Known rows, with every way that one mark hangs from another:
[pimo duvel [fabeni rudalib] mipizab zepiz]: +2.29 -3.07 -0.68 -1.68 +1.48 -0.84 +3.09 +2.64 +0.05 +2.13 -0.04 -2.63 -0.34 +2.78 -3.40 +3.97 -1.85 -1.09 -0.13 -4.53 +0.39
[pimo [zepiz rudalib]]: +0.68 +1.23 -0.50 +1.38 -2.13 -0.18 +1.21 +1.09 +1.34 +1.52 -0.95 -0.80 -0.10 +1.24 +1.70 -1.49 +1.43 -2.08 -0.10 +0.63 -0.59
[rudalib [pimo fabeni mipizab [zepiz sudasab]]]: +1.60 -1.61 +2.48 -0.50 +1.46 +0.91 +1.60 +2.55 +1.34 +2.21 -0.22 +1.49 +1.26 +1.12 -0.49 -0.87 -1.80 -1.42 +2.28 -2.81 -0.48
[duvel [mipizab [rudalib pimo]]]: +0.57 -0.06 +0.28 +1.10 +1.50 +0.92 +3.25 -1.65 +0.60 -0.97 +0.47 -2.76 +1.38 +0.14 +1.75 -1.33 +3.54 -1.04 -0.77 -2.36 +1.70
[rudalib pimo]: +0.70 +0.67 +0.66 -0.83 +1.59 +1.25 +1.15 -1.18 +1.19 +0.12 -0.68 +0.33 +1.95 -0.62 +0.90 -1.56 -0.54 -0.17 -0.09 +0.16 +1.45
[rudalib [pimo duvel fabeni zepiz]]: +1.69 -1.72 +0.09 -1.89 +0.08 +0.29 +1.59 +1.74 +0.29 +1.49 -1.63 -0.44 +1.57 +1.03 -0.97 -0.38 -0.24 -1.65 +0.99 -1.51 -0.17
[fabeni [pimo [duvel rudalib] mipizab zepiz]]: -0.77 -3.29 +1.56 -2.97 -0.05 -0.32 +5.56 -0.04 +1.82 +2.21 -0.85 -5.11 +0.05 -0.32 +0.11 +3.04 +0.57 -2.65 +0.62 -4.76 -1.30
[pimo [mipizab rudalib] zepiz]: +0.26 +0.23 +1.50 +0.36 +0.95 -0.76 +1.84 +1.12 +0.63 +0.18 +1.00 -1.86 -1.64 +0.59 -0.70 +3.14 +2.10 -1.44 +1.86 -2.62 +0.35
[duvel [mipizab rudalib] [pimo fabeni]]: +0.89 -4.33 +0.29 +2.85 +1.11 -0.87 +2.19 +1.10 -0.70 -1.31 +0.79 -4.52 -0.80 +2.83 +0.67 -3.28 +5.84 -2.91 -0.57 -3.09 -0.84
[zepiz pimo rudalib sudasab]: +0.65 -0.19 -0.16 +0.04 +0.24 -0.02 +1.06 +1.75 -1.19 +2.42 +3.19 -0.13 +1.77 +0.52 +0.70 -2.70 +0.05 +0.16 -1.52 -0.93 +1.25
[fabeni [pimo duvel [zepiz sudasab]] rudalib]: -0.07 -0.69 +1.94 -0.99 +0.22 +2.97 +6.00 -0.62 +0.10 +1.37 -1.56 -1.01 +0.49 +1.73 -0.70 +2.71 -3.83 +0.57 +1.09 -4.33 -0.92
[fabeni [pimo duvel mipizab] rudalib]: +1.77 -4.56 +0.20 -2.56 +3.07 +2.47 +4.99 -0.80 +1.65 +1.07 +0.14 -4.84 +1.29 +1.53 -1.10 +3.63 -3.55 -0.50 -1.46 -5.59 +2.53
[rudalib [pimo fabeni mipizab zepiz]]: +2.04 -2.11 +1.36 -1.04 +1.20 +0.24 +0.83 +2.20 +1.93 +1.40 -1.27 +0.22 +0.72 +0.55 -0.52 -0.48 -0.45 -2.50 +0.81 -1.51 -0.52
[pimo fabeni [zepiz sudasab]]: +0.09 -0.19 +1.71 +0.45 -1.62 -0.08 +0.04 +2.61 -1.29 +0.98 -0.43 +2.09 -0.87 +1.49 -0.93 -1.18 -0.98 -0.57 +2.25 -0.92 -3.44
[rudalib [pimo duvel fabeni [zepiz sudasab]]]: +1.14 -1.40 +1.45 -1.12 +0.27 +1.11 +2.55 +2.36 -0.28 +2.36 -0.67 +0.88 +1.92 +1.40 -1.44 -0.79 -1.67 -0.71 +2.28 -2.61 -0.34
[fabeni [pimo duvel mipizab zepiz] rudalib]: +0.92 -3.14 +0.83 -1.68 +1.79 +1.94 +5.48 -0.19 +1.94 +1.52 -1.28 -3.65 +0.32 +1.96 -1.03 +4.56 -3.02 -1.31 -0.34 -5.16 +0.70
[mipizab [rudalib [pimo zepiz]]]: +0.51 +3.49 +1.97 -0.25 +0.70 +0.98 +2.53 -1.55 +0.69 -0.90 -0.96 -0.53 +0.15 -0.15 +0.84 +0.13 +2.36 -0.80 +2.21 -0.88 +0.39
[fabeni [pimo mipizab zepiz] rudalib]: +0.66 -1.18 +1.60 -0.66 +1.12 +2.05 +4.15 -0.84 +2.53 +0.30 -2.15 -1.45 -0.69 +1.55 +0.12 +2.57 -2.67 -1.07 -0.56 -3.22 -1.20
[duvel rudalib]: -0.82 +1.49 +0.66 -1.54 -0.54 -1.78 +2.02 -1.35 -0.68 +0.19 +0.04 -2.31 -0.64 -0.62 +0.04 +0.03 +2.20 -0.23 +0.15 -1.14 -1.21
[mipizab [rudalib pimo]]: +1.40 +2.26 +1.65 -0.78 +2.14 +1.65 +1.89 -2.14 +0.00 -1.54 +0.62 -1.81 +1.39 -0.69 +0.54 -0.42 +1.61 +0.01 +0.89 -1.39 +2.58
[pimo [mipizab rudalib]]: +1.14 -1.00 +0.78 -0.22 +2.22 -0.10 +1.21 +0.30 +0.04 -0.53 +2.64 -3.36 -0.48 +0.15 -0.91 +2.54 +1.31 -0.49 +0.86 -3.29 +2.34
[mipizab [rudalib [pimo duvel fabeni zepiz]]]: +1.97 -0.55 +0.73 -1.93 +0.68 +0.49 +2.69 +0.75 -0.81 -0.12 -0.37 -2.53 +0.86 +0.98 -1.20 +0.24 +1.78 -1.61 +1.93 -3.01 +0.95
[fabeni pimo]: +0.11 -1.90 +1.16 -0.99 -0.26 +2.50 +1.37 -1.64 +1.07 -0.81 -1.37 -1.47 +0.24 +0.09 +1.48 -1.07 -1.29 -0.70 -0.60 -0.72 -0.91
[fabeni [rudalib [pimo mipizab [zepiz sudasab]]]]: +1.50 +2.04 +2.77 +0.05 +3.19 +1.69 +4.63 +0.06 +2.05 +2.01 -0.56 +1.40 +1.11 +1.22 -0.76 +2.17 -3.36 +0.33 +1.76 -3.53 +1.43

Rows:
-0.26 -4.64 -2.41 -2.36 +0.22 -3.97 +3.23 +2.44 -2.62 +2.36 +2.36 -5.00 +0.81 -0.04 -1.64 -0.68 +4.66 -1.45 -3.36 -4.12 -1.90 -> [zepiz [pimo [duvel mipizab rudalib] fabeni]]
+0.10 -2.49 +1.90 +2.19 +1.59 -0.81 +2.21 +1.94 +3.08 +1.64 -0.74 -0.85 -0.98 +1.22 +0.46 +0.75 +1.86 -3.09 +1.43 -1.68 -0.44 -> [duvel [pimo mipizab zepiz]]
+2.79 -4.31 -0.74 -0.63 +1.43 -0.47 +0.07 +4.46 -1.22 +3.24 +4.50 -1.83 +1.85 +1.65 -1.09 -2.58 -0.68 -1.20 -1.93 -3.23 +1.38 -> [zepiz [pimo fabeni mipizab] rudalib sudasab]
-0.23 +2.51 +2.71 +0.35 +0.40 +1.41 +2.40 +0.28 +1.13 +1.45 -1.09 +2.88 +1.44 -0.24 +0.62 -1.16 -1.23 -0.07 +2.66 -0.41 -0.77 -> [rudalib [pimo [zepiz sudasab]]]
+1.14 -2.11 +0.79 -1.26 +2.16 +0.43 +3.26 +1.65 +2.64 +3.16 -0.40 -1.28 +2.04 -0.06 -0.69 +2.64 -0.69 -1.70 +1.18 -2.94 +2.22 -> [rudalib [pimo duvel mipizab zepiz]]
-0.78 -1.05 +2.93 +0.84 +1.11 -2.60 +3.98 +0.54 +2.21 +1.69 -0.95 -3.04 -1.87 +0.62 +0.30 +0.63 +4.13 -3.18 +1.54 -2.58 -1.92 -> [duvel [pimo mipizab zepiz] rudalib]
+1.43 -4.32 -0.76 +4.23 -1.84 -1.05 +2.46 +2.88 +2.10 +1.54 -1.66 -3.09 -0.50 +4.21 +2.74 -5.22 +5.02 -5.38 -1.48 -0.94 -2.44 -> [duvel mipizab [pimo fabeni [zepiz rudalib]]]
+2.83 -1.35 +1.15 +0.21 +2.52 +2.38 +2.68 +0.66 +2.85 +2.80 +2.01 -1.44 +3.16 +0.93 +1.99 -2.04 -1.75 -1.19 +0.29 -2.55 +4.24 -> [zepiz [rudalib [pimo mipizab]] sudasab]
+0.00 -2.39 +2.11 +0.03 +2.35 -1.98 +3.51 -0.20 +1.58 +0.80 +0.76 -4.34 -0.46 +0.09 +0.47 +0.04 +3.64 -2.42 +0.30 -3.08 -0.03 -> [duvel [pimo mipizab] rudalib]
+0.52 +1.58 +2.56 -0.89 +1.41 +1.50 +4.68 +0.01 -0.60 +1.09 +0.85 -1.09 +1.53 +0.20 -0.55 +1.62 +0.48 +0.28 +3.72 -3.70 +1.95 -> [mipizab [rudalib [pimo duvel [zepiz sudasab]]]]
-0.95 +0.01 +3.34 +3.04 +0.05 +0.40 +2.41 +1.43 +0.77 +1.35 -0.88 +1.68 -0.89 +1.60 +0.65 -1.25 +1.18 -1.42 +3.20 -1.18 -1.94 -> [duvel [pimo [zepiz sudasab]]]
-0.36 -0.67 +1.41 -1.98 -1.62 -2.05 +3.52 +2.07 -2.22 +2.36 +0.16 -1.90 -0.39 +0.85 -1.93 +0.63 +1.11 -0.98 +2.21 -3.83 -2.98 -> [pimo [duvel rudalib] fabeni [zepiz sudasab]]
+1.85 -2.59 +0.36 -1.61 +3.31 -0.70 +1.64 +2.77 -2.21 +1.56 +3.47 -0.24 +0.71 +1.82 -3.60 +1.03 -2.84 +1.07 -1.56 -4.45 +0.31 -> [zepiz [pimo [fabeni rudalib] mipizab] sudasab]
-0.38 -2.99 -0.62 +0.36 -0.46 +1.48 +6.49 -0.83 +1.86 +1.23 -2.41 -3.43 +0.35 +2.25 +0.76 +1.94 -0.48 -1.52 -2.03 -4.11 -1.75 -> [fabeni [pimo [duvel mipizab] zepiz] rudalib]
-1.54 +1.04 +2.77 +0.49 -0.61 -2.23 +3.77 -0.53 +0.84 +0.50 -1.93 -1.88 -1.97 +0.34 +0.97 -0.75 +4.95 -2.75 +1.73 -0.90 -3.20 -> [duvel [pimo zepiz] rudalib]
+0.71 -2.74 +1.89 -1.03 +1.95 +2.15 +2.46 -1.28 +0.93 -1.21 +1.35 -4.40 -0.13 +0.15 +0.62 +1.30 +0.04 -1.28 +0.18 -4.00 +1.34 -> [fabeni [pimo [mipizab rudalib]]]
+0.31 -1.28 +1.98 +0.12 +1.73 -0.05 +4.04 +2.25 -0.51 +2.36 +3.05 -2.59 -0.19 +0.79 -1.79 +4.63 +0.22 -0.40 +3.46 -5.77 +2.01 -> [pimo duvel [mipizab rudalib] [zepiz sudasab]]
+2.38 -2.41 -1.91 -1.06 -0.42 -1.02 -0.81 +2.68 -1.57 +1.28 +2.23 -1.99 +1.29 +1.41 -0.09 -3.82 +1.32 -1.45 -3.21 -0.14 +0.15 -> [zepiz [pimo fabeni] rudalib]
+0.37 -2.63 -0.54 +5.06 -1.10 -0.55 +3.60 +1.40 +3.27 +2.04 -1.52 -2.82 -0.36 +3.16 +3.59 -3.81 +5.26 -4.87 -1.22 -0.60 -1.09 -> [duvel mipizab [pimo [zepiz rudalib]]]
+0.90 -4.92 -2.48 -0.79 +1.22 -2.31 +2.04 +2.79 -3.30 +0.74 +3.99 -5.20 +1.08 +1.30 -2.19 -0.08 +4.29 -0.93 -2.75 -4.66 +0.53 -> [zepiz [pimo [duvel [mipizab rudalib]] fabeni]]
-0.23 -2.27 +1.01 -0.63 +2.89 -0.93 +0.80 +2.63 -0.71 +2.41 +4.15 +0.61 +1.12 -0.58 -1.47 +0.94 -1.18 +0.72 -0.37 -3.03 +1.15 -> [zepiz [pimo mipizab] sudasab]
+0.57 -0.83 +0.39 +0.48 -2.41 +2.32 +2.32 -0.54 +2.52 +0.75 -2.26 -2.08 +0.40 +1.48 +3.35 -2.63 -0.12 -2.91 -0.36 -0.14 -1.42 -> [fabeni [pimo [zepiz rudalib]]]
+0.05 +1.50 +2.40 -1.95 +1.21 -1.00 +4.09 -0.75 +2.37 +1.79 -1.16 -1.61 +0.19 -1.13 +0.64 +1.11 +1.96 -2.04 +1.36 -2.23 -0.66 -> [duvel [rudalib [pimo mipizab zepiz]]]
-0.80 -2.56 -1.23 -0.57 -0.20 -2.65 +4.58 -0.09 -0.44 +1.98 +0.97 -5.38 +0.65 -0.03 +0.09 +1.03 +4.11 -1.65 -1.50 -3.79 -0.35 -> [pimo [duvel mipizab rudalib]]
+1.98 -1.65 +1.24 -3.42 +2.15 -1.07 +2.24 -0.11 +0.87 +0.75 +0.41 -3.20 +1.03 -0.35 -0.43 -1.19 +1.19 -1.67 -0.35 -2.84 +0.03 -> [duvel [rudalib [pimo fabeni mipizab]]]
+2.25 -1.35 -0.02 -0.54 +1.40 +2.39 +3.68 +0.36 +0.86 +3.04 +1.54 -2.17 +4.10 +1.13 +1.27 -1.91 -1.55 -0.40 +0.81 -2.60 +4.56 -> [zepiz [rudalib [pimo duvel]] sudasab]
+0.66 -1.80 +2.05 -0.77 +2.54 +1.00 +4.08 +2.08 +1.96 +3.90 +0.61 -0.29 +2.42 +0.35 -0.52 +2.44 -2.06 -0.73 +2.50 -4.02 +2.55 -> [rudalib [pimo duvel mipizab [zepiz sudasab]]]
+4.32 -3.47 -0.69 -1.12 +1.73 +1.11 +0.67 +1.47 +2.26 +1.73 +0.68 -2.97 +2.67 +1.55 +1.15 -3.28 -0.53 -2.81 -1.37 -1.76 +3.09 -> [zepiz [rudalib [pimo fabeni mipizab]]]
+3.01 -1.61 -0.11 -0.40 +2.32 +1.46 +1.98 +0.29 +3.26 +2.05 +0.81 -2.84 +2.89 +0.60 +2.01 -1.79 -0.42 -2.28 -1.18 -1.51 +4.48 -> [zepiz [rudalib [pimo mipizab]]]
+1.59 -2.64 -2.61 -1.36 +0.58 -0.78 +1.65 +2.06 -0.93 +2.90 +3.12 -3.56 +2.44 +0.54 -0.36 -0.71 +1.46 -0.92 -2.74 -1.38 +3.24 -> [zepiz [pimo duvel] rudalib]
+3.25 -1.10 +0.50 -0.25 +0.39 +2.17 +0.96 +0.96 +0.33 +1.50 +0.60 -0.76 +2.84 +1.95 +1.54 -5.10 -1.51 -1.16 +0.14 -1.09 +1.71 -> [zepiz [rudalib [pimo fabeni]] sudasab]
+1.88 -3.19 +0.01 -1.95 +3.81 +0.96 +2.79 +0.74 +2.13 +2.44 +1.24 -2.54 +3.07 -0.20 -0.44 +2.29 -1.46 -0.83 +0.32 -3.43 +4.61 -> [rudalib [pimo duvel mipizab]]
+0.49 -2.65 -0.91 -4.33 +0.39 -3.46 +1.98 +1.81 -3.75 +1.76 +2.37 -4.19 +0.88 -0.52 -2.76 +0.16 +2.74 -0.38 -1.78 -3.17 -1.07 -> [zepiz [pimo [duvel rudalib] fabeni]]
+2.21 -4.01 -1.70 -1.65 +0.47 -0.30 +1.26 +4.00 -2.90 +3.35 +3.90 -2.26 +2.47 +2.14 -1.59 -2.29 -0.39 -0.72 -1.60 -2.95 +1.79 -> [zepiz [pimo duvel fabeni] rudalib sudasab]
+2.11 -1.87 -0.02 +0.52 +1.30 +0.61 +2.08 -0.38 -0.28 -1.29 +0.46 -3.20 +1.19 +1.24 +0.64 -2.64 +3.39 -1.61 -0.98 -2.59 +0.41 -> [duvel [mipizab [rudalib [pimo fabeni]]]]
